What can hang from each mark:
j_434: j_156
j_156: j_828
j_828: j_107 j_422 j_434 j_512
j_158: j_508 j_512
j_422: j_18 j_828
j_107: j_828
j_18: j_422
j_508: j_158
j_512: j_828

Every row comes from one small tree of marks. The marks that hang from a mark follow it in brackets, in the order of their numbers. Every link used is in the known rows. Which tree was each row made from?
Known rows:
j_828{j_434{j_156}}: [ 11.1  -8.5 -19.2  34.1  -7.0 -25.9  37.7  -1.1   2.3  -3.8  -2.7 -18.5
   1.8   8.6  22.4 -32.2  27.8  -2.6  -4.1  -9.0  -0.5]
j_512{j_828}: [ -7.5  -6.5  -4.9  24.5  -6.3 -22.4  42.8  -4.3  12.5  10.8  -5.7 -27.7
   1.9 -11.1  35.0  -9.8  35.1  14.1  -0.1  -4.5  19.6]
j_828{j_107 j_422{j_18} j_512}: [ 32.0  29.9 -28.9  24.4   6.1 -13.7  59.7   0.2 -18.8 -23.2 -22.3  22.4
  -1.0  31.2   5.8 -13.1  39.8  -6.1  10.2 -15.9   2.8]
j_158{j_512{j_828{j_107 j_422}}}: [ 14.8   3.7 -11.9  18.2  -2.1 -17.0  51.3   2.0  15.6 -11.3 -22.6  -3.9
  -2.5  25.9  30.6 -32.9  17.4   4.3 -10.6 -13.7  22.6]
j_828{j_107 j_422 j_434 j_512}: [ 41.9  14.4 -35.0  25.6  -3.4 -20.9  37.3   3.8   2.8 -40.7 -16.4  10.3
  -4.3  31.3  -8.8 -29.4  54.3 -24.1  -7.2 -24.2  -0.6]
j_508{j_158{j_512{j_828}}}: [-17.8 -13.3   2.2  21.4  -7.7 -11.1  36.6  -3.7 -15.4   6.3 -14.5 -32.2
  -3.7 -38.4  33.5  -6.6  13.4  31.8  -6.8   4.9  32.1]
j_158{j_508 j_512{j_828{j_422}}}: [  0.4  -3.5  -3.6  19.3   0.0 -17.8  44.5  -3.7  -6.9   1.5 -13.2 -13.0
  -3.4  19.7  28.8 -19.2  29.7  16.8   1.5  -1.2  18.8]
j_18{j_422{j_828{j_434}}}: [ -5.4  -1.0 -18.0  34.7 -12.6 -24.8  30.5  -5.1  -4.9   1.3   0.4 -18.1
   4.4  18.3  21.5   7.0  29.2  -3.2   5.7 -18.8   4.3]
j_512{j_828{j_107 j_422{j_18}}}: [ 19.3  16.4 -23.8  22.1   6.3 -14.0  58.4  -0.3 -11.4   0.2 -24.4   5.2
  -1.3  37.6  33.1 -10.5  11.6  -5.0  11.2 -13.9  11.1]
j_422{j_828{j_107 j_434}}: [ 15.8  -8.1 -30.4  30.6 -16.6 -21.3  26.4   2.8  13.8 -13.3 -11.3 -13.8
   8.6  21.0  21.1 -20.3  29.5 -16.4  -6.9 -17.9   4.7]
j_18{j_422}: [-13.2   6.4  -3.7  30.9  -1.6 -16.5  44.9  -2.1  -6.3   8.1   5.3 -12.0
   4.2   8.2  26.9   6.9  39.7   7.0   9.5 -11.1   9.9]
j_422{j_828{j_107}}: [  5.6  -3.3 -21.1  26.2 -11.9 -17.8  44.0   0.9  23.1  -3.8  -6.8  -6.2
   8.8  14.1  32.1 -15.7  36.6  -7.1  -3.6 -11.4  13.6]
j_434{j_156{j_828{j_422{j_18} j_512}}}: [ 40.5  18.3 -27.2  32.5  10.4 -28.1  71.4  -2.7 -24.9  -9.9 -20.9  24.2
  -7.1  43.0   6.9 -23.1  39.1  -0.2   3.2  -6.7   1.4]
j_156{j_828}: [  8.7  -6.0 -14.4  30.5  -3.9 -20.7  38.1   4.8  -1.7   2.1   2.7 -14.5
   5.3  11.0  18.5 -18.3  59.9   5.7  -9.6  -8.8  12.9]
j_107{j_828{j_422{j_18} j_434 j_512}}: [ 20.6  24.8 -27.4  27.2 -10.8 -26.1  37.0  -4.7 -25.1 -27.5 -19.2   6.7
  -3.0   9.9  -3.5 -10.8  50.7 -10.7   5.5 -22.5  -5.5]
j_512{j_828{j_107 j_422{j_18} j_434}}: [ 29.7  13.3 -32.4  26.3   2.5 -15.7  41.5   1.1 -22.7  -9.1 -26.0  -1.7
  -2.8  45.6  20.5 -15.6   5.8 -13.5   7.8 -19.2   2.1]
j_18{j_422{j_828{j_434{j_156} j_512}}}: [ 14.4  -0.4 -21.8  39.2 -10.9 -37.8  53.5  -7.4  -2.2  -9.1 -17.0  -0.9
  -3.4  24.8  12.8  -2.5  23.8  -5.2   5.3  -8.6  -0.3]
j_156{j_828{j_107 j_434 j_512}}: [ 45.6  -0.6 -31.8  36.0  -7.8 -25.2  29.7  11.6  -9.6 -30.2 -19.5  -2.6
   0.3  34.6  -9.1 -30.0  50.6 -12.9 -15.6 -12.8   1.8]
j_828{j_422{j_18} j_434 j_512}: [ 30.1  25.8 -29.1  28.6   0.1 -20.6  37.5  -6.7 -35.3 -25.1 -12.8   4.9
  -2.4  19.1  -5.3 -10.8  46.0  -1.3   8.9 -17.9  -6.3]
j_107{j_828{j_422 j_512}}: [  9.8  14.9 -15.8  20.0 -11.4 -27.4  50.5  -3.3  16.3 -26.3 -10.1   7.7
  -4.1  -6.0   4.4 -17.0  75.3 -10.4  -5.3 -19.1  10.0]
j_158{j_508 j_512}: [-10.4  -7.0   2.6  26.3  -6.4 -12.2  31.6   0.5 -15.9   3.2  -1.5 -21.3
   7.6   1.8  26.5 -18.0  38.6  26.1   1.3   4.0  13.1]
j_508{j_158{j_512{j_828{j_422}}}}: [ -3.9  -2.1  -6.3  16.1  -1.3 -11.4  45.6  -5.4 -14.1  -5.9 -14.6 -15.5
  -9.3 -18.6  27.2 -11.1  21.1  18.5  -7.0  -4.0  30.1]
j_107{j_828{j_434}}: [ -4.2  -3.5 -16.1  28.7 -20.8 -25.2  19.3   2.6   7.3 -10.8  -0.8 -25.7
   4.5  -9.6  16.1 -18.5  52.4  -8.4  -7.0 -16.9   3.1]
j_828{j_422 j_512}: [ 18.7  15.7 -17.4  21.1  -0.8 -22.8  51.0  -5.5   6.8 -24.1  -4.8   7.5
  -3.6   2.4   2.1 -18.9  70.6  -0.7  -1.8 -14.7   8.3]

Which tree is each row?
[ 29.2  -1.8 -32.0  30.9 -16.1 -27.1  33.2   0.8   8.8 -28.5 -19.5  -5.5
   3.4  15.3   4.2 -19.8  40.4 -10.4  -7.7 -16.3   4.2] -> j_422{j_828{j_107 j_434 j_512}}
[  9.7  10.6 -18.7  31.3  -8.1 -24.1  57.1  -0.8   5.1 -10.8 -17.4   7.7
   2.0  26.3  16.0   7.0  34.8  -5.1   6.6 -12.4  11.1] -> j_18{j_422{j_828{j_107 j_512}}}
[ 20.4   6.4 -28.8  35.3 -12.7 -27.0  40.7   0.7  -2.6 -21.9 -19.6  -0.3
   0.9  34.5   5.2   2.2  28.8 -14.0   3.2 -16.0   1.8] -> j_18{j_422{j_828{j_107 j_434 j_512}}}
[ 30.3   3.3 -26.8  30.3  -8.9 -21.3  30.6   5.3  -0.4 -30.7 -17.0  -7.9
   1.3  12.9  -3.4 -25.5  44.9  -9.3  -6.7 -14.1   1.0] -> j_828{j_107 j_434 j_512}
[ 15.7  16.7 -15.1  21.6   2.8 -12.1  55.5  -0.7 -17.6  -1.6 -29.8   2.6
  -0.4  35.4  35.3 -22.3  -1.0  11.9   3.4 -10.2  16.3] -> j_158{j_512{j_828{j_107 j_422{j_18}}}}
[  1.7 -14.3  -3.3  24.7  -6.1 -14.1  40.5   6.0  -7.1   4.9 -23.6 -20.8
   2.6  23.6  35.7 -20.7   7.9  17.4   0.1   4.3  21.0] -> j_158{j_508 j_512{j_828{j_107}}}
[ 18.1  -0.1 -21.7  23.2  -3.3 -25.9  34.9  -4.2   5.9 -11.2  -8.1 -14.8
  -4.9  15.7  14.9 -20.3  36.7  -9.6  -5.0 -18.7   7.5] -> j_512{j_828{j_422 j_434}}
[ 46.0  19.0 -34.6  32.5   2.2 -23.6  37.3  -0.6 -43.4 -25.3 -16.3   9.8
  -3.8  38.5 -11.7 -14.8  53.9  -5.3   1.6 -20.0  -5.7] -> j_156{j_828{j_422{j_18} j_434 j_512}}
[ 20.1  11.8 -25.5  24.7 -14.4 -29.9  35.1  -1.7   6.5 -35.7 -11.2   0.4
  -4.4   1.5  -7.0 -22.0  71.1 -18.8  -8.5 -23.5   0.5] -> j_107{j_828{j_422 j_434 j_512}}
[  9.3   0.3 -26.8  35.6 -11.7 -21.2  34.8   1.8   0.1  -6.5  -9.3  -7.5
   5.7  39.6  22.0   2.2  19.4 -16.8   4.5 -19.1   3.2] -> j_18{j_422{j_828{j_107 j_434}}}
[  8.1  17.1 -26.9  27.5  -9.4 -19.4  31.8  -2.8 -21.7 -12.2  -8.9  -3.9
   1.3  14.4  14.3 -11.0  41.8 -13.5   6.2 -24.1  -4.6] -> j_107{j_828{j_422{j_18} j_434}}
[ 23.3  16.1 -24.3  28.2   7.1 -15.8  48.9   0.0 -29.1  -0.2  -4.8   7.9
   1.8  37.6  16.1 -12.1  46.9  -0.2   4.5 -15.7   5.0] -> j_156{j_828{j_422{j_18}}}
[  8.9   0.1 -26.0  36.1  -8.2 -27.9  43.3  -8.0 -17.3   8.5 -13.4 -11.1
   5.6  15.9  31.6 -15.6   5.4   4.2  10.0  -7.9  -3.9] -> j_422{j_18 j_828{j_434{j_156}}}
[  2.5   3.9 -24.7  32.8 -12.3 -20.6  26.1  -7.2 -23.5   4.3  -8.3 -18.4
   9.6   2.9  25.7  -2.8  23.9   6.7  10.1 -13.4  -0.2] -> j_422{j_18 j_828{j_434}}
[ 29.7  12.5 -27.0  25.9  -4.4 -25.5  35.9  -4.1  -3.7 -34.3  -6.9   0.9
  -4.8   9.3  -9.8 -22.5  67.1  -9.9  -6.2 -20.1   0.1] -> j_828{j_422 j_434 j_512}
[ 15.6   1.2 -26.5  27.7 -10.8 -30.7  45.8  -0.4  19.3 -16.9  -7.7   0.4
  -4.4  18.0  17.6 -35.0  43.0 -27.2  -8.2 -20.3  -1.4] -> j_107{j_828{j_422 j_434{j_156}}}
[ 35.1   5.1 -31.4  25.4   3.6 -16.1  49.9   9.4   7.5 -17.3  -6.2  12.2
   0.6  49.7  12.0 -28.8  54.3 -23.2 -12.0 -20.8  10.3] -> j_156{j_828{j_107 j_422}}
[ 27.4   6.6 -28.1  28.8 -11.9 -36.8  51.0  -2.6  14.9 -31.4 -17.4   7.5
  -8.7  12.3   0.2 -33.1  51.1 -23.2  -8.2 -18.7  -2.5] -> j_107{j_828{j_422 j_434{j_156} j_512}}
[ 25.0  -8.1 -27.3  34.0  -4.6 -21.9  42.3   6.1   9.3 -11.3 -13.2  -7.9
   3.0  30.8  20.8 -38.7  14.8 -17.5  -7.0 -11.4  -0.8] -> j_828{j_107 j_434{j_156}}
[ 42.6  25.9 -37.6  28.6   1.4 -16.1  42.5   0.7 -28.6 -32.3 -24.3  14.9
  -1.8  40.1  -4.6 -18.1  36.4 -15.7   6.0 -19.6  -6.9] -> j_828{j_107 j_422{j_18} j_434 j_512}
[ 36.1  -4.1 -32.9  27.0   0.7 -27.3  55.9   1.9  18.3 -13.7 -23.7   1.5
  -9.2  48.9  23.9 -38.1   5.4 -27.4  -6.3 -15.3   5.2] -> j_512{j_828{j_107 j_422 j_434{j_156}}}
[ -1.8  21.1 -17.4  22.8  -5.9 -17.1  48.8  -3.5 -12.2  -1.9  -7.1   3.8
   3.3   6.4  24.9  -6.5  44.9  -4.9  10.1 -19.2   4.7] -> j_107{j_828{j_422{j_18}}}
[  2.0 -22.9  -8.6  29.2  -8.4 -20.6  37.0  -3.5 -20.8   0.9 -22.8 -32.2
  -8.3 -15.1  29.0 -23.7  -9.9  19.4 -10.2   4.5  20.3] -> j_508{j_158{j_512{j_828{j_434{j_156}}}}}
[-11.2 -13.4   4.8  24.2  -7.6 -18.0  35.5  -2.0 -10.4  12.1 -13.9 -29.5
   2.8   1.7  35.4 -14.2  20.4  31.0   2.1   7.2  20.2] -> j_158{j_508 j_512{j_828}}
[ -4.8 -16.7  -7.2  26.4 -11.7 -13.7  18.8  -2.1 -28.7  -3.7 -16.3 -39.7
  -5.1 -28.4  22.6 -12.2   9.5  25.0 -10.0  -1.0  22.9] -> j_508{j_158{j_512{j_828{j_434}}}}
[ 14.0  -2.7 -18.9  33.5 -18.5 -36.9  43.5  -1.0  12.5 -19.6 -18.0  -8.6
  -3.1  -4.6   6.6 -29.9  43.6  -8.4  -8.6  -9.3  -0.7] -> j_107{j_828{j_434{j_156} j_512}}
[ 48.9  11.5 -32.2  26.6   2.9 -21.4  55.2   7.9   4.7 -31.3 -17.3  21.4
  -4.1  46.6  -4.5 -28.8  64.7 -18.6 -12.7 -17.7   9.9] -> j_156{j_828{j_107 j_422 j_512}}
[ 17.5  12.5 -24.3  26.6   1.3 -20.3  37.9  -6.3 -25.0  -2.5 -16.7 -11.7
  -3.5  24.4  20.6  -8.8  18.7  -1.0  10.3 -16.8   2.7] -> j_512{j_828{j_422{j_18} j_434}}
[ 58.9   7.2 -41.7  31.4  -1.1 -24.7  37.8   9.1  -7.0 -40.9 -19.5  13.4
  -5.9  55.3 -16.3 -33.7  58.9 -27.6 -15.9 -22.5   0.1] -> j_156{j_828{j_107 j_422 j_434 j_512}}
[ 34.1  11.5 -33.6  32.5   3.0 -17.5  31.4   1.2 -38.9 -10.0  -5.9   1.9
   1.3  43.0   5.0 -15.6  40.9  -8.4   0.2 -20.3  -5.1] -> j_156{j_828{j_422{j_18} j_434}}
